Known rows, with every way that one mark hangs from another
{numiz {filabeb totap {zazof {libu sopu}}}}: [ 0.27, -0.24, -0.25, -0.14,  0.13,  0.31,  0.50, -0.44,  0.09,  0.31,
 -0.02, -0.25, -0.54, -0.14,  0.35,  0.13,  0.22,  0.10, -0.10, -0.14]
{numiz {filabeb {totap {foze sopu}}}}: [ 0.06, -0.28,  0.29, -0.19,  0.26,  0.49,  0.48, -0.05,  0.02,  0.15,
  0.02, -0.31, -0.66,  0.01,  0.22,  0.28,  0.19,  0.51,  0.51,  0.06]
{sopu libu}: [-0.22, -0.57, -0.07, -0.66,  0.27, -0.03,  0.28,  0.10,  0.16,  0.10,
 -0.19, -0.23, -0.58,  0.06,  0.37,  0.12, -0.12,  0.05,  0.24,  0.62]
{numiz {filabeb totap}}: [-0.07, -0.40,  0.12, -0.28,  0.27,  0.18,  0.40, -0.06,  0.02,  0.15,
 -0.06, -0.33, -0.63, -0.02,  0.25,  0.09,  0.01,  0.06,  0.30,  0.10]
{totap {filabeb {zazof libu notas}} foze}: [-0.02, -0.12,  0.09, -0.55,  0.36,  0.05,  0.05, -0.17,  0.35,  0.54,
 -0.21, -0.70, -0.39, -0.03,  0.27,  0.21,  0.31,  0.35,  0.22,  0.02]
{numiz {filabeb totap {zazof libu notas}}}: [-0.01, -0.20, -0.28, -0.28,  0.26,  0.10,  0.19, -0.26,  0.28,  0.56,
 -0.17, -0.28, -0.27,  0.00,  0.16,  0.11,  0.15, -0.01,  0.18, -0.25]
{totap {filabeb zazof}}: [ 0.01, -0.37,  0.05, -0.54,  0.41,  0.05,  0.17, -0.13,  0.08,  0.22,
 -0.01, -0.58, -0.69, -0.15,  0.43,  0.18, -0.03,  0.12,  0.05,  0.52]
{numiz {filabeb {totap foze} {zazof notas}}}: [ 0.07, -0.13, -0.12, -0.36,  0.21,  0.21,  0.28, -0.22,  0.29,  0.33,
 -0.11, -0.47, -0.38,  0.16,  0.23,  0.20,  0.21,  0.30,  0.59, -0.13]
{zazof filabeb}: [-0.20, -0.44,  0.04, -0.60,  0.31, -0.05,  0.27,  0.05,  0.04,  0.08,
 -0.01, -0.34, -0.58,  0.08,  0.14, -0.21, -0.19, -0.03,  0.24,  0.45]
{zazof {filabeb {totap foze}} {libu sopu} notas}: [ 0.20, -0.13,  0.13, -0.55, -0.03,  0.16,  0.47, -0.16,  0.35,  0.32,
 -0.16, -0.18, -0.21,  0.15,  0.00, -0.28,  0.32,  0.24,  0.20, -0.24]
{zazof {filabeb {totap foze}} libu notas}: [-0.07, -0.16,  0.11, -0.59,  0.15,  0.06,  0.33, -0.05,  0.37,  0.39,
 -0.18, -0.24, -0.18,  0.27, -0.03, -0.24,  0.26,  0.17,  0.41, -0.21]
{notas {zazof {filabeb totap} {libu sopu}}}: [ 0.17, -0.24, -0.09, -0.50,  0.07,  0.14,  0.59, -0.18,  0.15,  0.22,
 -0.01,  0.15, -0.20, -0.17, -0.16, -0.27,  0.24, -0.06, -0.34, -0.08]
{filabeb {zazof libu}}: [-0.14, -0.49, -0.28, -0.47,  0.33,  0.01,  0.16, -0.23,  0.18,  0.33,
 -0.06, -0.51, -0.59, -0.09,  0.34,  0.12, -0.02,  0.14,  0.09,  0.26]
{filabeb totap}: [-0.06, -0.62,  0.09, -0.58,  0.22,  0.05,  0.38, -0.01,  0.12,  0.11,
 -0.08, -0.30, -0.63,  0.00,  0.26, -0.01, -0.05,  0.15,  0.27,  0.31]
{notas {zazof {filabeb {totap foze}} {libu sopu}}}: [ 0.20, -0.12,  0.06, -0.48,  0.05,  0.26,  0.63, -0.21,  0.21,  0.12,
 -0.03, -0.04, -0.22, -0.07, -0.11, -0.20,  0.43,  0.20, -0.06, -0.22]
{numiz {filabeb zazof}}: [-0.09, -0.38, -0.22, -0.26,  0.37,  0.11,  0.20, -0.21,  0.04,  0.17,
  0.01, -0.55, -0.71, -0.08,  0.38,  0.22, -0.12,  0.09,  0.28,  0.29]
{numiz filabeb}: [-0.19, -0.47,  0.09, -0.29,  0.39,  0.09,  0.22,  0.02, -0.02,  0.17,
 -0.06, -0.57, -0.73, -0.08,  0.25,  0.12, -0.09,  0.13,  0.26,  0.30]
{zazof notas}: [-0.21, -0.59,  0.01, -0.62,  0.32, -0.13,  0.07,  0.13,  0.23,  0.34,
 -0.18, -0.53, -0.46, -0.03,  0.11,  0.01, -0.14,  0.20,  0.31,  0.37]
{zazof libu notas}: [-0.25, -0.52, -0.03, -0.56,  0.32, -0.12,  0.06,  0.04,  0.26,  0.51,
 -0.25, -0.51, -0.38, -0.05,  0.04, -0.01,  0.02,  0.16,  0.16,  0.15]
{kago {numiz {filabeb totap zazof}}}: [ 0.00, -0.30, -0.03, -0.11,  0.31,  0.21,  0.46, -0.25,  0.14,  0.15,
  0.08, -0.41, -0.44,  0.02,  0.47,  0.23, -0.10,  0.01,  0.55,  0.30]
{kago {numiz filabeb}}: [-0.24, -0.47,  0.25, -0.10,  0.42,  0.09,  0.30,  0.02,  0.00,  0.15,
  0.03, -0.65, -0.55, -0.06,  0.35,  0.16, -0.20,  0.11,  0.52,  0.50]
{totap {filabeb {zazof notas}} {foze sopu}}: [ 0.12, -0.15,  0.16, -0.53,  0.33,  0.26,  0.09, -0.04,  0.26,  0.41,
 -0.07, -0.55, -0.43, -0.05,  0.27,  0.34,  0.15,  0.56,  0.32,  0.33]

Rows
[ 0.04, -0.27, -0.10, -0.49,  0.18,  0.03,  0.40, -0.10,  0.12,  0.22,
 -0.01, -0.09, -0.27, -0.21, -0.12, -0.22,  0.16, -0.02, -0.34,  0.08] | {notas {zazof filabeb {libu sopu}}}
[-0.08, -0.33,  0.02, -0.69,  0.17, -0.07,  0.30,  0.07,  0.28,  0.26,
 -0.12, -0.09, -0.22,  0.18, -0.01, -0.31, -0.09, -0.08,  0.32,  0.16] | {zazof {filabeb totap} notas}
[ 0.08, -0.04,  0.04, -0.64,  0.29,  0.25,  0.18,  0.01,  0.31,  0.38,
 -0.17, -0.22, -0.31,  0.10,  0.36,  0.41,  0.17,  0.40,  0.27,  0.43] | {totap {filabeb {zazof notas}} {foze {sopu libu}}}
[ 0.28, -0.18, -0.28, -0.23,  0.11,  0.19,  0.34, -0.36,  0.24,  0.51,
 -0.14, -0.23, -0.30, -0.10,  0.21,  0.09,  0.22,  0.09, -0.05, -0.28] | {numiz {filabeb totap {zazof {libu sopu} notas}}}
[ 0.07, -0.39, -0.10, -0.56,  0.19,  0.17,  0.40, -0.25,  0.25,  0.08,
 -0.05, -0.46, -0.64,  0.10,  0.39,  0.17,  0.12,  0.42,  0.53,  0.19] | {filabeb {totap foze} zazof}
[ 0.15, -0.15,  0.15,  0.01,  0.28,  0.51,  0.55, -0.25,  0.13,  0.17,
  0.16, -0.39, -0.46,  0.08,  0.44,  0.44,  0.05,  0.47,  0.76,  0.21] | {kago {numiz {filabeb {totap {foze sopu}} zazof}}}
[ 0.11, -0.22, -0.17, -0.47,  0.17,  0.29,  0.28, -0.20,  0.42,  0.51,
 -0.13, -0.24, -0.29,  0.06,  0.16,  0.23,  0.25,  0.52,  0.38, -0.11] | {filabeb {totap {foze sopu}} {zazof libu notas}}
[-0.02, -0.45, -0.27, -0.49,  0.22,  0.08,  0.33, -0.28,  0.22,  0.30,
 -0.07, -0.28, -0.52, -0.02,  0.32,  0.09,  0.06,  0.09,  0.12,  0.08] | {filabeb totap {zazof libu}}
[ 0.07, -0.05,  0.11, -0.48,  0.35,  0.25,  0.09, -0.14,  0.29,  0.61,
 -0.09, -0.51, -0.37, -0.07,  0.21,  0.34,  0.28,  0.50,  0.15,  0.09] | {totap {filabeb {zazof libu notas}} {foze sopu}}
[-0.13, -0.41, -0.36, -0.56,  0.33, -0.12,  0.03, -0.12,  0.33,  0.53,
 -0.20, -0.50, -0.36, -0.02,  0.21,  0.09, -0.02,  0.12,  0.15,  0.15] | {filabeb {zazof libu notas}}
[ 0.17, -0.10, -0.10, -0.25,  0.21,  0.40,  0.31, -0.18,  0.26,  0.37,
 -0.04, -0.30, -0.37,  0.07,  0.20,  0.32,  0.17,  0.47,  0.55, -0.06] | {numiz {filabeb {totap {foze sopu}} {zazof notas}}}
[ 0.30, -0.32, -0.14, -0.41,  0.04,  0.27,  0.53, -0.45,  0.26,  0.19,
 -0.05, -0.42, -0.58, -0.03,  0.40,  0.12,  0.35,  0.45,  0.14, -0.08] | {filabeb {totap foze} {zazof {libu sopu}}}
[-0.02, -0.25, -0.23, -0.22,  0.30,  0.22,  0.35, -0.36,  0.13,  0.34,
 -0.05, -0.28, -0.52, -0.01,  0.33,  0.15,  0.12,  0.00,  0.14, -0.11] | {numiz {filabeb totap {zazof libu}}}
[ 0.02, -0.08,  0.04, -0.69,  0.07,  0.23,  0.46,  0.13,  0.32,  0.22,
 -0.16,  0.26, -0.14,  0.35,  0.05, -0.01,  0.13,  0.19,  0.51,  0.20] | {zazof {filabeb {totap {foze {sopu libu}}}} notas}
[ 0.21, -0.22, -0.04, -0.51,  0.23,  0.02,  0.15, -0.23,  0.25,  0.55,
 -0.17, -0.47, -0.39, -0.23,  0.27,  0.08,  0.20,  0.17, -0.29,  0.12] | {totap {filabeb {zazof {libu sopu} notas}}}
[-0.25, -0.32, -0.06, -0.61,  0.29, -0.16,  0.12,  0.05,  0.24,  0.46,
 -0.18, -0.29, -0.24,  0.10, -0.04, -0.28, -0.03, -0.07,  0.16,  0.14] | {zazof filabeb libu notas}
[ 0.16, -0.07, -0.18, -0.29,  0.17,  0.52,  0.51, -0.21,  0.14,  0.15,
 -0.04,  0.03, -0.50,  0.17,  0.45,  0.45,  0.18,  0.34,  0.46,  0.18] | {numiz {filabeb {totap {foze {sopu libu}}} zazof}}
[-0.07, -0.28, -0.04, -0.62,  0.24,  0.04,  0.49,  0.01,  0.15,  0.07,
  0.03,  0.07, -0.24, -0.04, -0.13, -0.22,  0.03, -0.12,  0.04,  0.18] | {notas {zazof {filabeb totap}}}
[ 0.14, -0.10, -0.09, -0.11,  0.25,  0.51,  0.43, -0.33,  0.14,  0.35,
  0.02, -0.28, -0.56, -0.01,  0.31,  0.38,  0.30,  0.43,  0.35, -0.17] | {numiz {filabeb {totap {foze sopu}} {zazof libu}}}
[-0.14, -0.29, -0.11, -0.18,  0.38,  0.01,  0.16, -0.10,  0.22,  0.38,
 -0.04, -0.62, -0.25,  0.03,  0.33,  0.22, -0.21,  0.08,  0.59,  0.37] | {kago {numiz {filabeb {zazof notas}}}}
[ 0.13, -0.27, -0.19, -0.55,  0.12,  0.37,  0.49, -0.16,  0.25,  0.12,
 -0.04,  0.04, -0.48,  0.18,  0.46,  0.38,  0.14,  0.40,  0.46,  0.36] | {filabeb {totap {foze {sopu libu}}} zazof}
[ 0.25, -0.12,  0.10, -0.52,  0.19,  0.13,  0.20, -0.29,  0.33,  0.49,
 -0.17, -0.66, -0.40, -0.13,  0.29,  0.18,  0.38,  0.44, -0.02,  0.00] | {totap {filabeb {zazof {libu sopu} notas}} foze}
[ 0.05, -0.11,  0.05, -0.15,  0.25,  0.21,  0.36, -0.21,  0.36,  0.30,
 -0.03, -0.56, -0.20,  0.17,  0.34,  0.25,  0.09,  0.31,  0.87,  0.03] | {kago {numiz {filabeb {totap foze} {zazof notas}}}}
[-0.10, -0.42,  0.28, -0.10,  0.30,  0.19,  0.50, -0.03,  0.05,  0.15,
  0.03, -0.41, -0.46,  0.01,  0.33,  0.12, -0.11,  0.07,  0.53,  0.29] | {kago {numiz {filabeb totap}}}
[ 0.03, -0.52, -0.02, -0.50,  0.17, -0.04,  0.22, -0.08,  0.22,  0.47,
 -0.22, -0.43, -0.42, -0.16,  0.12, -0.05,  0.09,  0.26, -0.04,  0.12] | {zazof {libu sopu} notas}
[ 0.02, -0.08,  0.07, -0.47,  0.21,  0.36,  0.52, -0.06,  0.20,  0.23,
  0.04,  0.14, -0.20, -0.01, -0.20, -0.03,  0.32,  0.28,  0.12, -0.10] | {notas {zazof {filabeb {totap {foze sopu}}} libu}}
[-0.01, -0.30, -0.01, -0.65,  0.36, -0.07,  0.04, -0.05,  0.27,  0.41,
 -0.14, -0.56, -0.41, -0.09,  0.28,  0.14, -0.03,  0.08,  0.08,  0.41] | {totap {filabeb {zazof notas}}}
[ 0.02, -0.24,  0.20, -0.56,  0.34,  0.16,  0.19, -0.18,  0.14,  0.16,
 -0.03, -0.76, -0.73, -0.03,  0.45,  0.26,  0.17,  0.40,  0.31,  0.40] | {totap {filabeb zazof} foze}
